Each row was made from one small tree. Brackets hold a mark, then the marks that hang from it, in alphabetical order. Every link used is in the known rows. Write each row's tree.
Known rows
(zused gize): [  1  -9  -4  -1   1 -19  11   5  -1  11 -11  -4   7  -3   3  -2  -7   5
   3  -6  -4   0   4  16  -3   5  -5   1]
(tebol kori (muke fazo)): [-17  -7  -2  -4  -2   5  20  15  16   8 -11  19  23 -21   7   0 -28   2
   2   5  -7 -16  11   5   3  -3   4 -10]
(zused (gize rekuda rusa)): [ -1 -11  -9   0   3 -11  16   5  10   8 -11   2   1   1   4   0 -11  -6
   2 -13   0  -3  10  17   1   2  -9   6]
(gize faru kevi pamol rekuda): [ 14   2 -10   4   9  -2  18  -2  38  -5 -12  30  15  10 -11   3 -22 -22
   2 -31  -1  -5   6  22   7 -13 -25  25]
(gize faru rusa zused): [  7  -2 -14   0  -4  -9  19   6  32  -6 -10  13  10  13   3  -1 -26 -25
   0 -20  -6  -7   6  22   3 -12 -12  14]
(volafo (muke fazo)): [ -6   3   3  -4  -6  -1   9   8  -1   4 -10   1   7 -13  -6  -1  -6   1
   1   8  -3  -8   2   7   9   2   2  -4]
(volafo (muke fazo) zused): [ -2   6   5  -7 -11   1   8  11   4   2 -12   0   7 -32 -10  -1   3   7
   2   4  -7 -19  -2  16  13   2   3  -9]
(muke fazo): [ -4  -1  -3  -4  -8   0  12   8   5   4  -7   0  13 -10  -9   2  -4   8
  -1   0 -10  -9   1   4   3   1  -3  -2]
(gize faru kori pamol rusa zused): [ 23 -13 -18   1   4  -2  21   6  42 -16  -9  27  13  16   3   6 -41 -38
  -2 -38   4  -9   7  30   2 -11 -22  25]
(pizasa (gize faru zused) (tebol kori)): [  7  -8  -4  -3   0 -27   6   8  33 -17 -11  30   3 -10  11  -4 -22 -13
   3 -15   0 -17  14  13 -12  -8 -13   7]
(pizasa gize tebol): [  0  -9   2  -3  -1 -24   1   2   8 -14  -7  19  -6 -13   4  -3   0   8
   4  -9   2 -13  15  -1 -11  -2 -12   3]
(pamol (gize kori rekuda)): [  1 -13  -1  -1   2 -11  13   1   8   6 -12  28   5   4   2   2 -14  -6
  -1  -9  -4 -11  14   5  -1   1 -26   6]
(kori (tebol (muke fazo))): [ -8  -1  -4   2  -4 -13  14  10  -1  10  -8   4  19   1  -1   0  -2   2
   6  -5  11  -9   3  -2   7  -1  -1  -8]
(pizasa tebol): [ -2  -6  -2   0  -2 -17   4   5   8  -9  -7   9   4 -12   0  -1  -5   9
   4  -5  -4  -7  11   5  -5  -7  -6   1]
(gize rekuda): [ -5  -3  -2   0   1   0  12   3   9   4  -8   6   5   1  -4   1 -10  -3
   2  -4  -5   1  10   4   6  -6 -17   6]
(pamol gize): [ -3  -8   0  -5  -2 -16  11   1   0   9 -11  20   5  -1   0  -1  -3   8
   1  -1  -8  -9  10   4  -3   3 -15   0]
(gize faru zused): [ 10   0  -8   0  -2 -14  14   5  26  -1 -11   9  17  12   0  -2 -24 -19
   2 -14  -8  -2   0  21   1 -11 -15  12]
(volafo zused): [ -1  -1   1  -6  -7  -5   8   7   5   4  -9   2   8 -22  -6   0   5  11
   3  -4 -12 -10   2  13   6  -4  -7  -3]
(tebol kori): [-10  -6  -4  -4   0  -1  13  13  10   7  -9  12  11 -13   6   0 -18   1
   2   4 -10  -3  11   7   3  -3   0  -1]
(pamol (gize kevi rekuda rusa)): [ -4  -2  -6   1   1  -7  19  -1  17   4 -13  32   1   6  -1   0  -8  -6
  -2 -11  -5 -15  17   5   3  -3 -20   6]
(zused (gize kevi (kori tebol) rusa)): [  6  -7 -13   7   4 -19  18   6   8   7 -13  10   7   9   5   0 -12 -14
   0 -21   8  -7   8  17   3   2  -6   5]
(volafo muke (zused gize)): [  2   0   4  -5  -4 -13   7   9   1   7 -15  -2   3 -26  -2  -3   1   4
   6   0  -3 -12   0  25   8   4   1  -7]
(kori (tebol muke)): [ -8  -2  -3   3  -1 -16  13   8  -3  10  -9   6  16   5   2  -2  -3   1
   7  -5  12  -4   6  -2   7  -3  -3  -6]
(zused (gize faru (kori tebol) pamol rekuda)): [ 17 -15 -11   4   9 -21  15   5  18   6 -12  12  13  12   2   4 -21 -21
   4 -31  11  -4   3  28   0   1 -20  17]

Which tree is each row?
[  8  -2  -8   3   4 -25  16   3  15  10 -15   9  13   5   1  -3 -12  -7
   3 -17  -6  -5   2  25  -1  -1  -8   9]  (zused (gize faru kevi))
[ 25 -11 -12   4   8   0  18   3  44 -14 -11  26  18  18  -2   6 -45 -41
  -1 -36   4  -3   5  29   4 -14 -36  28]  (gize faru kori pamol rekuda zused)
[  3  -1  -4   1   2 -17  17  -3  22   7 -15  35  10   9  -2  -1 -12 -10
   1 -14  -9 -14  11  12   1  -5 -25  11]  (pamol (gize faru kevi rekuda))
[  6  -8 -12   5   2   7  20   6  30 -11  -9  17   4  14   4   5 -35 -34
  -5 -20   2  -5  15  12   8 -12 -24  13]  (gize kori rekuda rusa zused)
[ 17 -15  -3  -1   3 -19   4   2  24 -27  -8  28  -1  -6   4   1 -20 -11
   1 -23  10 -13  13   9 -12  -5 -23  11]  (pizasa (gize kori pamol zused) tebol)
[  4 -13  -7  -3  -1 -18  17   3  15   4 -12  35   5   7   6   1 -16 -13
  -1 -17  -6 -18  14  14  -3   1 -19  12]  (pamol (gize faru kori rusa))
[ 10  -8  -7  -5  -1 -10  14   6  22   3 -12   7   6 -17  -4   2  -5  -3
   4 -24  -4 -14   2  31   4  -2 -12   8]  (volafo (zused (gize faru pamol rekuda rusa)))
[ 16   4 -10   4   4   2  16   0  30 -12 -11  17  16   9  -9   1 -24 -14
  -1 -20   1   1   3  18   6 -12 -17  10]  (gize kevi pamol zused)
[ -6  -4   0  -1   0 -16  11   7  25 -13 -12  38   7 -23   7  -4 -17   2
   2  -7   2 -27  18   0  -8  -6  -5  -4]  (pizasa (gize kevi) (tebol kori (muke fazo)))
[ 19  -5 -11   0   5  -2  16   1  42 -10 -11  18  16  14  -6   3 -34 -29
   2 -29   1   0   2  27   4 -14 -29  23]  (gize faru pamol rekuda zused)
[ 13 -13  -8  -2   5 -21  13   4  14   7 -12   6  12   1   0   0 -15  -4
   5 -22   0  -2   0  29  -4   3 -10  13]  (zused (gize faru pamol))
[-11  -8  -2  -2  -2  -9  11  12  19  -7 -10  21  15 -24   7   0 -22   6
   4  -1  -4 -18  14   6  -4  -7   2  -8]  (pizasa (tebol kori (muke fazo)))
[ 12  -7 -14   3   8 -12  21   1  30   2 -14  18   7   8  -1   1 -20 -19
   2 -32   3  -7   7  30   2  -3 -15  19]  (zused (gize faru kevi pamol rekuda rusa))
[  3  -6  -2   2   2 -14  15   0   8   5 -13  33   9   6   0   0 -12  -4
  -2  -9  -6 -13  13   6  -1   0 -20   4]  (pamol (gize kevi kori))
[ 13  -5 -18   8   2  -9  22   8  39  -7 -11  21  11  27   6   4 -35 -48
  -1 -34  11 -10   9  20   9 -14 -26  20]  (gize faru (kori tebol) rekuda rusa zused)
[  0  -7  -6  -2  -2  -8  18   1  20   0 -12  24   1   9   2   0 -16 -12
  -2 -10  -4 -11  15   8   1  -3 -23   5]  (pamol (gize rekuda rusa zused))
[  7 -11  -3  -1  -1 -14  13   2  11   1 -12  25   9   8   4   1 -20 -10
  -2  -8  -5  -9  10   9  -4   0 -23   3]  (pamol (gize kori zused))
[ 16 -17  -9   2   9 -16  15   4  21   4 -12  14  12   7   2   4 -26 -19
   3 -29   3  -4   4  30  -2   0 -22  19]  (zused (gize faru kori pamol rekuda))
[  5   2   1  -6  -6 -10  11  10  14   7 -16   1   9 -27  -7  -1  -4  -4
   4  -6  -4 -21  -4  30  10   3  -3  -2]  (volafo (muke fazo) (zused (gize faru rekuda)))
[ 14  -5  -4   1   7 -22   7  -2  35 -21 -10  38   0  -4  -2  -1 -12 -11
   3 -30   7 -17  14  12  -8  -9 -25  19]  (pizasa (gize faru kevi pamol rekuda) tebol)
[ 19 -12  -9   2   4   3  14   5  23 -13  -8  15  15   8  -2   5 -34 -21
  -2 -22   4   1   5  19   2  -7 -22  13]  (gize kori pamol zused)
